What can hang from each mark
damu: pozud
rugab: dilafet
mede: babon dupir fami gamotet pigo riban
rutu: babon fula
dilafet: sopediv
dupir: mede
pigo: dilafet
vila: bapi
gamotet: mede
pozud: damu sopediv
fula: rutu
sopediv: bapi dilafet
riban: mede vifa
babon: mede rutu
bapi: rugab sopediv vila

Each row was made from one small tree. Brackets hold a mark, then the marks that hang from it, in alphabetical order. Every link used is in the known rows. Write each row's tree.
(in the rows, 128 means zero)
Known rows
[rugab [dilafet [sopediv bapi]]]: [111 119 129 127 123 129 114 119 155 140 149 122 108 130 161 130 118 136
 158 141 111 123 120 116 128 140 125 135 129 137 104 116 120 134 110 141
 152 107 114 124 122 123 119 127 135 133 129 113 126 130 153 135]
[vila [bapi sopediv]]: [124 135 119 135 135 112 114 136  98 136 151 130 128 108 142 139  92 142
 180 144 105 124 123 129 133 118 130 120 141 127 106 128 121 120 123 122
 131 125 131 117 113 123 123 136 134 138 127 135 130 126 134 118]
[riban [mede [babon rutu] fami gamotet pigo] vifa]: [138 109  92  79 164 101  97 130  99 137 125 111 174 130 227  84 244 140
 179 120  68 181 139 133  87 191 141  82 165  91 152  68 155 108 118 112
 153 119 133 119 148 123 131 125 110 129 143 113 184 170 128 142]
[fula [rutu [babon [mede dupir [pigo dilafet]]]]]: [121  91  78  97 145  90 102 124 105 145 122 116 181 120 173 140 165 102
 108 130  67 161 148 133 118 151 132 125 129 122 126 123 143 140 124 119
 133  93 127 129 159 112 118 129 133 125 162 106 163 112  96 104]
[damu [pozud [sopediv [bapi rugab vila] dilafet]]]: [106 127 126  92 167 118 125 120 106 133 141 125 135 137 179 111  83 147
 137 139 129 115 157 116 130 138  92 138 138 107  92 101 103 137 120 140
 124 130 118 146 127 125  89 127 155 133 134 124 102 114 145 117]
[dupir [mede [babon rutu] fami riban]]: [118 118  92  82 169 106 107 120 121 128 125 129 143 144 199 106 171 125
 157 140 103 150 131 144  96 129 118  98 157  99 128 100 140 121 121 105
 123 121 138 120 154 109 105 115  90 102 128 116 149 136 116 104]
[mede dupir gamotet]: [127 124 121 112 137  99 128 134 109 127 110 138 159 128 167 109 169 136
 152 116 102 159 129 115 122 138 141 114 137 125 133 124 139 131 105 117
 135 131 123 134 160 115 110 125 112 116 136 110 139 153 137  95]
[pozud damu [sopediv [bapi rugab vila] dilafet]]: [121 115 106  91 163 118 119 105  87 131 131 115 149 146 166 120 114 129
 160 145 141 126 170 136 144 144 106 133 123  92  86 118 104 172  98 143
 117 130 114 146 105 117  81 135 141 151 138 134 104 129 132 122]
[rutu [babon [mede [pigo [dilafet sopediv]] riban]] fula]: [111  97 107 113 138  60 114 119 122 131 130 116 177 122 204 140 142  88
 114 159  57 142 123 137 100 169 123 117 156 138 124 117 111 118 110  84
 154 103 130 124 158 125 132 132 141 156 153 132 158  85 115 121]
[rugab [dilafet [sopediv [bapi vila]]]]: [122 107 124 116 126 115 107 119 138 143 141 119 120 133 166 121 101 132
 164 142 106 142 117 126 122 146 126 148 130 120  94 104 116 137 114 138
 160 104 114 145 136 122 115 132 137 149 131 128 123 142 153 129]
[pozud damu [sopediv bapi]]: [118 133 123 129 142 123 126 120 120 130 142 121 120 134 135 124 131 109
 161 144 150 121 157 125 137 143 117 120 120 115 118 128 127 152  95 135
 102 133 122 121 113 121  89 130 130 136 141 122 124 111 136 134]
[dupir [mede babon fami pigo [riban vifa]]]: [111  96  92  76 160 104 111 126 100 131  90 123 173 146 214 108 210 124
 160 141  88 197 137 140  98 152 127  89 162  94 150  74 137 109 131  75
 154 127 153 119 142 114 117 123 115 120 149 105 177 159  91 118]
[damu [pozud [sopediv [bapi rugab]]]]: [105 142 138 130 155 125 136 123 115 127 151 135 115 124 167 110  89 138
 140 144 130 105 148 107 127 136  99 131 137 119 108 116 114 119 129 132
 112 140 129 135 130 131  90 116 147 119 137 112 116 102 142 121]
[babon mede rutu]: [151 137 104 117 135 111 118 125 117 127 167 120 113 138 147 124 123 125
 116 141 119 117 131 145 106 144 115 127 121 128 126 127 151 120 129 145
 105 112 122 132 117 126 123 135 128 121 129 131 124 106 150 123]
[dupir [mede gamotet [pigo [dilafet sopediv]] riban]]: [101 110 113  89 158 101 114 117 139 133 123 148 170 136 197 120 153 111
 150 128  63 152 143 120  92 151 119  89 155 130 134 104 125 111  96  81
 196 101 133 135 194 122 123 115  91 131 147  91 133 136 100 106]
[damu [pozud [sopediv [bapi vila]]]]: [113 134 137 122 148 109 127 135 123 135 143 126 122 131 147 109  85 127
 145 138 131 125 139 118 119 139 106 141 133 109 116 101 124 122 122 130
 119 129 124 139 152 123  96 127 147 132 139 129 119 112 148 118]
[pozud damu [sopediv dilafet]]: [124 124 115 111 150 122 125 119 115 129 122 122 139 131 138 127 140 123
 139 140 155 106 158 132 138 146 121 106 122 125 126 131 114 169 107 134
 103 123 112 111  96 121 110 142 127 139 143 115 125 109 121 136]
[pozud [sopediv [bapi rugab vila] dilafet]]: [118 112 119  99 154 120 122 115 103 137 138 116 152 134 161 118 101 143
 152 135 128 120 161 138 139 147 101 144 128 109  82 104 100 148 109 141
 132 118 121 146 102 120  88 123 142 137 140 140 108 127 145 124]
[gamotet [mede dupir fami pigo [riban vifa]]]: [131  81  92  88 134  85 118 102  83 135 113 132 197 136 201 105 236 116
 147 129  76 215 124 136 109 146 130 119 167  93 168  87 159 132 124  82
 148 121 124 137 148 109 112 138 118 114 155  77 157 182 119 115]
[gamotet [mede dupir fami [riban vifa]]]: [131  94  94 105 131 109 131  98  92 128 107 140 182 138 191 111 204 120
 142 128  90 191 122 132 121 132 129 126 160  94 157  92 153 140 126  88
 134 132 124 140 132 107 110 137 124 116 144  81 150 190 129 110]
[rutu [babon mede]]: [140 130 110 129 128 101 119 140 104 128 128 119 131 125 143 139 110 112
 117 147 116 109 133 129 122 147 128 129 120 132 119 129 122 112 134 121
 107 123 157 136 110 125 119 143 154 142 140 141 136 103 121 124]
[babon mede]: [148 135 116 123 123 108 132 129 113 121 132 123 118 137 136 129 119 129
 115 140 123 120 133 138 118 144 117 127 119 130 124 124 137 115 130 130
 120 121 135 131 112 123 125 141 140 129 134 131 128 117 135 126]
[pigo [dilafet [sopediv [bapi rugab vila]]]]: [106 109 115 124 139 134 110 111 116 142 141 121 144 130 171 128  82 129
 151 134  85 130 147 124 126 138 115 156 131 101  87 112 103 135 108 123
 170 106 109 159 140 127 115 105 140 151 137 143 111 134 131 119]
[babon [mede dupir riban] rutu]: [133 121  83  95 136  92 126 108 101 124 155 125 140 142 183 126 146 123
 126 142 100 161 121 141  91 134 119 132 139 133 142 119 164 133 123 117
 106 116 108 131 150 114 101 141 129 103 136 114 130 129 158  93]
[bapi [rugab dilafet] sopediv vila]: [143 100 111 111 147 102 109 113  68 132 115 134 148 109 172 113  75 140
 160 155  92 134 118 131 126 144 122 125 149 100  98 118  92 157 148 120
 159 123 135 148 131 129 123 134 128 166 129 135 125 140 127 115]
[dilafet [sopediv [bapi rugab]]]: [109 122 126 133 132 129 116 117 122 131 155 128 116 136 166 129  97 137
 157 144 114 128 133 119 131 131 118 150 125 121  90 121 112 122 110 126
 137 123 124 144 116 128 108 110 136 124 132 123 113 127 144 124]
[fula [rutu [babon [mede riban]]]]: [126 106  86 104 143 107 127 121 118 126 129 130 145 141 175 151 106  95
 116 147 105 147 133 148 124 127 126 130 128 127 116 118 135 126 147 108
 113 124 147 140 148 111 113 147 151 129 138 109 137 131 124 118]
[rugab [dilafet sopediv]]: [128 112 125 129 121 121 114 120 140 136 132 130 121 116 154 123 116 136
 144 140 119 119 113 120 124 145 134 127 131 142 117 124 114 135 128 128
 151 106 118 121 122 127 138 130 130 136 134 110 135 126 135 131]
[rutu babon fula]: [125 120 138 136 134 102 126 136 137 127 124 124 156 120 156 129 139 103
 115 142 109 118 114 126 137 134 135 126 140 127 111 138 112 135 121 122
 110 141 145 129 138 129 126 131 130 149 125 144 150  99 118 118]
[vila [bapi rugab [sopediv dilafet]]]: [120 128 111 106 156 123 114 119  80 135 148 128 144 114 172 141  88 163
 170 144 101 114 140 127 144 115 116 118 148 124  84 127 101 137 118 133
 137 126 124 121  88 125 116 135 144 138 123 132 112 130 129 118]
[dupir [mede babon [riban vifa]]]: [103 115  99 102 145 155 123 133 124 128 103 129 147 142 184 131 150 118
 141 141  96 151 131 126 110 129 126  93 143 114 138  82 125 116 136  82
 142 136 165 128 130 118 113 133 134 124 131 114 151 149  99 117]
[mede babon dupir fami riban]: [111  97  93  94 146  85 120 122  86 129  85 119 170 124 196 110 198 139
 167 134  99 191 121 133 113 131 141 112 162 103 143  98 131 134 120  87
 128 130 118 108 152 101 104 121 118 103 144 119 162 160 124  97]
[pozud damu [sopediv bapi dilafet]]: [108 129 118 106 151 130 125 118 129 134 136 115 127 142 142 133 142 124
 152 141 153 113 167 126 143 141 109 113 121 125 110 125 120 167  85 149
 104 123 107 113  96 120  95 138 135 134 136 121 115 110 137 139]
[pigo [dilafet sopediv]]: [107 118 123 145 125 135 118 123 143 140 132 129 137 114 139 133 108 124
 129 127 104 114 135 124 122 140 130 129 130 133 123 126 112 128 115 117
 156 100 109 122 130 130 145 113 128 138 142 128 131 116 118 129]

Which tree is each row?
[ 97 138 135 103 165 132 134 117 123 130 146 128 124 133 177 116  99 152
 130 138 134  99 159 107 136 136  89 125 140 126 101 112 107 134 117 145
 112 132 118 131 112 128  93 126 153 117 135 107 105 101 143 125]  [damu [pozud [sopediv [bapi rugab] dilafet]]]
[114 117 116 107 152 117 116 120  86 133 128 132 145 122 163 133  94 151
 143 146 111 116 138 128 136 131 110 119 143 119 103 127  93 152 125 127
 137 126 124 132 100 131 129 125 126 141 126 129 116 124 127 122]  [bapi rugab [sopediv dilafet]]
[117 118 110  93 154 116 117 116 114 138 130 110 141 149 146 127 126 121
 158 140 148 129 163 136 139 146 110 128 123 102 101 115 116 170  90 145
 115 120 107 133 109 116  91 143 140 149 139 136 112 124 139 131]  [pozud damu [sopediv [bapi vila] dilafet]]
[115 131 131 118 158 111 129 123  97 130 144 131 128 129 170 104  75 135
 147 144 124 122 146 116 124 139 100 146 137 100 100 104 112 124 132 127
 122 138 129 153 145 126  88 120 150 132 138 128 112 114 141 112]  [damu [pozud [sopediv [bapi rugab vila]]]]
[132 108 122 128 132 125 117 107 115 128 132 134 129 115 176 116 104 144
 142 148 110 116 121 119 129 143 131 130 136 130 102 126 100 138 138 124
 151 112 124 135 121 132 129 122 134 136 134 106 128 132 127 126]  [bapi [rugab [dilafet sopediv]]]
[ 98  95  98 102 148 116 114 101 129 137 104 139 176 144 219 117 172 115
 143 134  69 176 141 134  93 156 122 106 162 109 148  85 136 119 118  77
 179 100 124 129 152 125 136 108 111 129 160  91 167 153  92 113]  [dupir [mede fami [pigo [dilafet sopediv]] [riban vifa]]]
[ 94 121 122 141 136 149 118 108 132 139 145 126 132 126 169 135  99 131
 142 132  91 114 149 112 131 135 113 142 131 122  94 124 106 130 104 128
 160 110 110 138 125 131 117 103 139 136 135 126 116 120 129 127]  [pigo [dilafet [sopediv [bapi rugab]]]]
[145  89  84  78 162  30 103 135  77 132 102 125 193 137 223 104 210 117
 158 130  79 200 141 142 114 165 144 115 141 103 121 113 159 121 115 114
 124 110 133 138 171  99 109 129 106 115 164  88 178 152 116  88]  [fula [rutu [babon [mede dupir fami gamotet pigo]]]]
[126  96 108  79 158  51 101 150  74 134  84 112 188 121 207  84 246 143
 190 121  82 204 133 128 107 165 150  89 159  97 140 102 138 114  96  98
 149 120 123 112 164 103 112 115  97 113 155 113 177 158 113  99]  [mede babon dupir fami gamotet pigo]
[126 122 115 121 142 109 118 122 104 133 133 116 133 141 136 117 116 106
 170 145 141 138 152 134 130 146 119 134 117  97 109 121 125 155 101 131
 112 129 118 138 127 116  87 135 132 150 143 137 121 124 138 124]  [pozud damu [sopediv [bapi vila]]]
[132 126  97 109 140 140 104 127 128 136 160 114 127 119 150 119 159 136
 138 129  99 116 127 127 104 148 125 115 140 117 128  98 136 129 130 131
 125 121 137 113 134 125 123 129 118 116 123 134 137 125 135 144]  [riban [mede [babon rutu]]]
[122  87 101 110 144  87  81 135 102 148 123 109 176 103 167 106 202 124
 156 131  75 143 140 136 116 167 124 107 155  89 129 101 113 112 106  95
 173  84 125 111 128 110 144 110 102 135 159 107 156 127  97 143]  [gamotet [mede babon fami [pigo [dilafet sopediv]]]]
[142 106 106 106 130 112 121 103 109 134 115 125 162 138 179 107 208 137
 140 121  96 172 135 133 108 170 130 120 155 103 157  84 152 124 135 114
 152 126 131 124 132 134 139 128 124 130 149 108 170 166 119 146]  [riban [mede fami pigo] vifa]
[120 100 104  82 172  54 119 127 103 121 106 120 194 135 250  83 236 128
 178 131  67 199 110 141 101 149 141  92 180  98 129 104 144 138  92  97
 124 137 101 113 190  99 102 118  86 110 128 116 175 154 149  81]  [mede [babon [rutu fula]] dupir fami gamotet riban]
[110  88  76  96 150 122 116 114 115 140 117 118 185 132 200 152 149  83
 105 137  62 177 150 144 110 159 134 110 139 120 144  94 141 123 143  95
 150 105 136 134 147 122 130 143 169 149 158 106 167 135  98 129]  [fula [rutu [babon [mede [pigo dilafet] [riban vifa]]]]]
[130  92  76  81 147  96  92 119  90 144 128 108 181 123 213  92 252 146
 165 127  70 197 130 131  87 175 141 110 164  93 159  69 162 132 125 111
 132 113 119 110 138 119 121 121 111 106 152 114 191 158 128 123]  [riban [mede [babon rutu] dupir fami pigo] vifa]
[154 112 125  98 156  20 119 137  94 119 101 118 185 137 223  96 206 109
 144 144  80 163 127 143 110 184 132 100 155 105 118 120 133 103 101 111
 127 130 145 132 156 116 123 134 111 152 148 125 177 116 124 111]  [rutu [babon [mede fami gamotet pigo]] fula]
[126 126 117  87 163  92 139 113 122 116  94 155 156 158 202 102 167 127
 159 124 102 159 136 133 109 131 120  94 158 104 129 107 140 115 106  97
 151 135 145 141 176 112 107 121  88 119 130  90 138 169 116  94]  [dupir [mede fami gamotet riban]]
[128 113 116  66 169  69 126 114 112 120  99 146 172 158 212  99 198 123
 163 127  87 184 138 137  97 149 121  89 165 106 140 102 144 111 104  93
 165 128 144 136 188 113 108 121  80 119 139  87 145 164 106  98]  [dupir [mede fami gamotet pigo riban]]
[133 110  85  92 154 109 107 124  95 134 112 121 178 127 234  84 235 150
 179 115  67 180 131 124  95 172 145  95 163  90 148  72 158 129 112 111
 131 127 125 123 145 112 116 123 108 111 141 111 186 183 140 112]  [riban [mede [babon rutu] dupir fami gamotet] vifa]
[ 93 141 137 107 153 130 133 130 149 135 148 124 118 134 153 123 114 145
 132 133 141 101 152 108 131 135  97 121 135 135 117 109 119 132 104 148
 112 124 110 116 118 126 101 132 148 117 136 110 114  98 152 132]  [damu [pozud [sopediv bapi dilafet]]]
[121 120 102  98 157 102  99 154 103 135 131 117 161 117 188 100 189 135
 173 122  87 159 128 121 104 147 146  96 142 116 131 113 140 125 105 121
 122 120 120 121 156 107 105 123 108 107 132 126 152 141 142  96]  [mede [babon rutu] dupir gamotet]
[112 117 118  89 140 127 118 120 138 141 131 110 138 152 148 135 125 138
 137 123 123 144 143 131 132 125 110 143 126 114  98 109 123 144  99 151
 141 118 109 144 121 119 110 137 139 142 120 144 107 141 151 128]  [sopediv [bapi vila] dilafet]
[ 92 124 126 144 125 145 118 120 157 145 144 119 125 128 147 138 109 124
 144 126  99 120 142 118 126 136 119 138 128 132 108 121 118 127  93 131
 155 101 102 125 130 127 126 109 133 135 136 129 124 116 138 132]  [pigo [dilafet [sopediv bapi]]]
[102 145 145 131 143 124 135 132 141 132 153 128 107 124 147 115 104 131
 140 137 138 111 141 107 124 137 103 127 133 129 125 108 127 118 119 134
 110 131 124 123 137 127  98 124 144 117 138 114 123  97 146 127]  [damu [pozud [sopediv bapi]]]
[120 111 119 123 134 114 108 116 103 135 150 124 129 143 167 121  81 134
 164 144 107 146 131 133 127 134 119 164 127 105  81 114 109 125 117 124
 147 119 122 162 131 124 107 114 138 140 133 139 109 142 146 115]  [dilafet [sopediv [bapi rugab vila]]]
[114 108 103  71 171  89  99 144 105 131 137 111 165 127 206 107 199 116
 176 128  77 181 128 138  86 158 140  80 158 117 146  99 137 105 112  98
 149 121 125 116 178 116 112 130 119 123 133 123 142 141 133 122]  [mede [babon rutu] gamotet pigo riban]
[ 94  94 106 118 130 134 116 112 126 141 120 123 170 126 189 136 148 110
 137 133  74 175 131 130 100 154 135 114 150 130 158  93 126 120 125  80
 180 101 109 125 145 134 145 121 151 142 154 112 154 145 112 134]  [mede [pigo [dilafet sopediv]] [riban vifa]]
[103 127 129 112 141 132 126 127 144 140 144 115 131 132 136 131 131 138
 145 130 143 107 155 127 140 142 103 127 127 139 106 110 115 141  99 148
 119 116 114 116  95 120  99 125 139 119 139 125 117 111 151 138]  [pozud [sopediv bapi dilafet]]
